Known rows, with every way that one mark hangs from another
(J_896 (J_422 J_293 J_968) (J_773 J_645)): -.04 .24 .21 -.60 .03 .18 -.04 -.09 .12 -.11 .19 -.08 -.04 -.40 .07 -.11 .18 .31 -.08 .18 .05 .47 -.27
(J_336 (J_922 (J_422 J_968) J_873)): .05 .14 .13 .19 .01 -.01 .11 -.09 -.05 .02 -.18 -.04 -.03 .24 .08 .01 -.11 -.05 .07 -.06 .01 .12 .13
(J_645 (J_200 J_293) (J_336 (J_922 (J_422 J_968)))): -.07 -.04 -.12 .17 -.20 .19 -.02 .00 .11 .23 -.08 .04 .22 .23 .02 .02 -.22 -.09 .18 .21 -.09 -.21 .03
(J_422 J_293 J_968): -.05 .04 .16 -.21 -.17 .13 .11 -.08 .15 .03 .01 .05 .21 .03 .13 .08 .19 .45 .00 -.01 -.02 .38 -.11
(J_773 (J_645 J_200 J_336) (J_896 (J_422 J_293))): -.09 .07 -.10 -.39 -.02 .14 -.14 -.03 .23 -.03 .16 .04 .00 -.40 -.02 -.16 -.08 .04 .02 .19 .03 .07 -.26
(J_645 (J_336 (J_922 J_422))): .00 -.12 -.11 .13 -.04 .04 -.08 .03 .01 .07 -.09 -.01 .07 .20 -.02 .07 -.13 -.11 .15 .01 .01 -.05 .20
(J_878 J_293): .06 -.19 .12 -.03 .02 -.21 .09 .03 -.04 .09 -.04 -.08 .20 .08 -.04 .03 .13 .14 .11 -.12 -.03 .22 .06
(J_896 (J_422 J_968) (J_773 J_645)): .02 .22 .15 -.49 .07 .15 -.03 -.07 .09 -.06 .13 -.12 -.08 -.36 -.01 -.07 .19 .21 -.05 .25 .11 .34 -.13
(J_922 (J_422 J_968) (J_873 (J_645 J_200))): .04 .00 .08 .20 -.05 .00 .13 .08 -.08 -.08 .08 .03 -.13 .09 .09 -.04 .04 -.04 .01 -.10 .02 -.10 -.14
(J_922 (J_422 J_293 J_968) (J_873 (J_645 J_200))): -.03 .03 .14 .08 -.08 .03 .12 .06 -.05 -.14 .14 .08 -.08 .05 .17 -.08 .02 .06 -.03 -.17 -.04 .02 -.28
(J_520 J_968): .07 .08 -.01 .14 .00 -.17 .02 -.06 -.04 .11 -.19 .01 .19 .17 -.02 .16 .24 .09 -.14 -.07 -.07 -.01 .25
(J_520 (J_922 J_422) J_968): .05 .09 .10 .29 .00 -.36 -.12 -.12 -.26 .01 -.12 .03 .22 .26 .00 .03 .25 .04 -.26 -.10 -.16 -.08 .32
(J_336 (J_922 J_422)): .07 .04 .05 .14 -.04 -.10 .01 .03 .00 .13 -.15 -.08 .02 .21 .02 .05 -.05 -.09 .08 -.02 -.07 .11 .24
(J_645 J_200): .14 -.05 -.10 .11 -.12 -.07 .07 .03 .02 .21 -.05 .09 .10 -.03 -.04 .18 .07 .11 .08 .10 -.05 -.07 .10
(J_773 (J_896 (J_422 J_293 J_968))): -.09 .09 .18 -.38 -.06 .17 .03 -.04 .23 .03 -.02 .01 .10 -.19 .04 -.01 .23 .32 .03 .19 -.01 .44 -.14
(J_336 (J_922 J_422 J_873)): .07 .09 .08 .23 .05 -.10 .08 -.04 -.11 .06 -.17 -.04 -.05 .21 .04 .02 -.14 -.15 .07 -.11 -.02 .05 .16
(J_896 (J_773 (J_645 J_200))): .11 .07 -.09 -.27 .08 -.13 -.11 .02 -.02 .11 .09 -.08 -.07 -.35 -.13 .03 .08 -.03 -.07 .13 .03 .03 -.02
(J_336 (J_922 (J_422 J_293 J_968) (J_873 J_645))): -.03 .09 .13 .12 .01 .03 .10 -.04 .00 -.08 -.10 -.03 -.08 .18 .09 -.02 -.11 -.02 .00 -.13 -.01 .11 .01
(J_878 J_293 J_968): .01 -.22 .28 -.11 .03 -.29 .23 .00 -.12 -.07 -.11 -.15 .30 .17 .04 .01 .28 .25 .16 -.15 .03 .39 .10
(J_922 (J_422 J_293 J_968) (J_873 J_645)): -.05 .00 .17 .04 -.03 .01 .12 .07 -.07 -.15 .12 .03 -.09 .08 .16 -.09 .06 .06 -.04 -.22 .00 .09 -.25
(J_773 (J_645 (J_200 J_293) J_336) (J_896 J_422)): -.09 .05 -.15 -.33 .00 .16 -.12 .00 .22 .13 .10 -.03 .05 -.32 -.08 -.16 -.09 -.06 .05 .28 .03 -.05 -.21
(J_873 (J_645 J_336)): .00 -.32 -.24 .03 .04 .03 -.01 .16 .06 .01 .02 -.03 -.07 -.01 -.17 .16 .06 -.04 .00 -.05 .11 -.24 .13
(J_773 (J_645 J_200 (J_336 J_922)) (J_896 J_422)): -.06 .11 -.13 -.27 .02 .14 -.13 -.06 .24 -.01 .03 -.02 -.05 -.32 -.07 -.14 -.17 -.09 .05 .24 .06 .00 -.09
(J_520 (J_922 (J_422 J_293) (J_873 J_645)) J_968): -.02 .09 .12 .30 .10 -.32 -.06 -.14 -.32 -.16 -.05 .09 .08 .21 .04 -.03 .17 .00 -.35 -.26 -.12 -.15 .13
(J_520 (J_922 J_422 (J_873 (J_645 J_200))) J_968): .04 .09 .06 .41 .09 -.33 -.04 -.13 -.32 -.12 -.09 .09 .05 .21 -.01 .00 .14 -.06 -.31 -.18 -.10 -.28 .21
(J_336 (J_922 (J_422 J_293) J_873)): .03 .11 .12 .15 .03 -.08 .06 -.06 -.09 .02 -.12 .00 -.03 .19 .10 -.01 -.14 -.08 .04 -.15 -.07 .14 .06

Rows
.00 -.23 -.26 .15 -.03 .08 .01 .11 .12 .01 -.03 .02 -.08 .00 -.15 .16 -.10 -.10 .03 .03 .05 -.32 .15 : (J_873 (J_645 J_200 (J_336 J_922)))
.02 -.05 .05 .13 -.01 -.10 .08 .13 -.14 -.08 .15 .09 -.12 .01 .11 -.06 -.01 -.08 -.02 -.23 -.08 -.08 -.24 : (J_922 (J_422 J_293) (J_873 (J_645 J_200)))
.03 .09 .01 -.43 .13 .09 -.13 -.01 .01 -.03 .15 -.09 -.12 -.37 -.08 -.06 .08 .03 -.02 .20 .10 .17 -.09 : (J_896 J_422 (J_773 (J_645 J_336)))
-.03 -.02 -.09 .15 -.21 .16 -.04 -.03 .11 .04 -.03 .11 .13 .14 .07 .04 -.19 .00 .15 .11 -.07 -.08 .04 : (J_645 J_200 (J_336 (J_922 (J_422 J_293 J_968))))
.04 .03 -.06 .21 .09 .01 .16 -.07 -.01 .12 -.22 -.03 -.07 .13 -.09 .11 -.18 -.11 .02 -.04 .02 -.14 .15 : (J_336 (J_922 (J_873 (J_645 (J_200 J_293)))))
-.01 -.05 -.13 .18 -.17 .09 -.07 .01 .06 .07 -.03 .11 .11 .12 .05 .05 -.21 -.07 .16 .08 -.08 -.13 .07 : (J_645 J_200 (J_336 (J_922 (J_422 J_293))))
.00 -.22 -.23 .17 -.06 .06 -.02 .15 .10 -.01 .01 .01 -.09 .03 -.10 .10 -.09 -.14 .04 .02 .01 -.32 .12 : (J_873 (J_645 J_200 (J_336 (J_922 J_422))))
-.01 .12 .21 -.47 .04 .10 -.04 -.01 .00 .00 .11 -.01 -.02 -.32 .03 .02 .23 .26 -.03 .16 -.04 .43 -.15 : (J_896 (J_422 J_293) J_773)
.00 .16 .18 .12 -.02 .01 .10 -.10 -.03 -.01 -.13 -.01 .01 .22 .13 -.03 -.12 .02 .04 -.11 -.04 .20 .03 : (J_336 (J_922 (J_422 J_293 J_968) J_873))
.06 -.01 -.13 -.30 .13 -.07 -.17 .02 -.03 .06 .10 -.11 -.07 -.30 -.15 .01 .04 -.07 -.06 .09 .09 .03 .01 : (J_896 (J_773 (J_645 J_336)))
-.04 -.13 .02 .10 .04 -.04 .02 .13 -.16 -.13 .15 .06 -.12 .07 .09 -.07 -.05 -.11 -.01 -.27 -.02 -.08 -.20 : (J_922 (J_422 J_293) (J_873 (J_645 J_336)))
-.01 .16 .09 -.48 .06 .22 -.07 -.08 .10 -.09 .14 -.10 -.07 -.34 -.01 -.08 .11 .17 -.02 .26 .15 .27 -.14 : (J_896 (J_422 J_968) (J_773 (J_645 J_336)))
.02 -.03 .10 .14 .01 -.03 .13 .08 -.10 -.10 .05 -.02 -.14 .12 .07 -.04 .07 -.04 -.01 -.15 .06 -.04 -.11 : (J_922 (J_422 J_968) (J_873 J_645))
-.05 -.04 -.02 .12 -.03 .13 -.01 -.06 -.01 -.04 -.08 .04 .05 .21 .06 .02 -.18 -.04 .11 -.05 .04 .01 .06 : (J_645 (J_336 (J_922 (J_422 J_293 J_968) J_873)))
.03 -.03 -.14 .29 -.09 .08 -.01 -.03 -.03 .04 -.08 .12 .02 .15 .02 .06 -.27 -.15 .16 .05 -.02 -.23 .09 : (J_645 J_200 (J_336 (J_922 J_422 J_873)))
-.02 -.26 -.19 .10 .02 .03 -.03 .15 .07 -.02 -.02 -.06 -.10 .07 -.12 .09 -.04 -.14 .02 -.06 .06 -.21 .16 : (J_873 (J_645 (J_336 (J_922 J_422))))
.02 .04 .01 .25 .03 -.05 .10 .02 -.06 .09 -.13 -.05 -.08 .19 .00 .00 -.17 -.21 .04 -.07 -.05 -.13 .08 : (J_336 (J_922 J_422 (J_873 (J_645 (J_200 J_293)))))
.09 -.07 -.01 .24 .03 -.14 .08 .14 -.17 -.03 .08 .04 -.17 .05 .03 -.02 .00 -.17 .01 -.16 -.02 -.20 -.09 : (J_922 J_422 (J_873 (J_645 J_200)))
-.04 .05 -.15 -.31 .01 .12 -.13 -.01 .21 .01 .11 .00 -.03 -.37 -.07 -.12 -.07 -.03 .05 .23 .07 -.01 -.15 : (J_773 (J_645 J_200 J_336) (J_896 J_422))
.08 -.10 .02 .19 .08 -.15 .08 .15 -.19 -.04 .06 -.01 -.18 .08 .02 -.03 .03 -.17 -.01 -.22 .02 -.13 -.06 : (J_922 J_422 (J_873 J_645))
-.04 .11 .07 -.54 .09 .13 -.14 -.03 .04 -.08 .22 -.04 -.07 -.41 .00 -.10 .07 .13 -.05 .13 .04 .29 -.23 : (J_896 (J_422 J_293) (J_773 (J_645 J_336)))
-.02 -.26 -.23 .08 .05 .06 -.01 .12 .09 -.01 -.05 -.05 -.09 .04 -.17 .15 -.04 -.09 .01 -.04 .10 -.23 .19 : (J_873 (J_645 (J_336 J_922)))
.01 .16 .17 .30 .08 -.34 -.06 -.20 -.35 -.10 -.09 .11 .17 .24 .08 -.03 .16 .05 -.30 -.23 -.15 -.05 .15 : (J_520 (J_922 (J_422 J_293) J_873) J_968)
-.03 .15 .04 -.43 .04 .08 -.04 -.05 .24 .00 .06 -.11 -.03 -.34 -.04 -.13 .11 .13 -.02 .19 .10 .26 -.14 : (J_773 J_645 (J_896 (J_422 J_968)))
-.03 -.18 -.19 .14 -.09 .12 .01 .12 .14 -.04 .00 .00 -.07 .05 -.07 .09 -.07 -.08 .04 .05 .03 -.27 .09 : (J_873 (J_645 J_200 (J_336 (J_922 (J_422 J_968)))))
.00 .03 .03 .39 .12 -.29 -.08 -.14 -.33 -.15 -.09 .07 .06 .25 -.03 -.01 .12 -.10 -.30 -.21 -.06 -.29 .22 : (J_520 (J_922 J_422 (J_873 (J_645 J_336))) J_968)
-.14 .09 -.01 -.49 .01 .21 -.12 -.06 .27 -.09 .13 -.04 .02 -.33 .01 -.18 .00 .14 .00 .16 .10 .24 -.25 : (J_773 (J_645 J_336) (J_896 (J_422 J_293 J_968)))
-.03 -.04 -.15 .25 -.10 .13 .01 -.02 -.01 .21 -.09 .08 .14 .21 .00 .01 -.30 -.19 .17 .11 -.08 -.30 .01 : (J_645 (J_200 J_293) (J_336 (J_922 J_422 J_873)))
-.03 -.28 -.27 .07 -.05 .10 .02 .17 .10 .14 .03 .01 .02 -.01 -.16 .12 -.02 -.07 .03 .07 .01 -.38 .02 : (J_873 (J_645 (J_200 J_293) J_336))
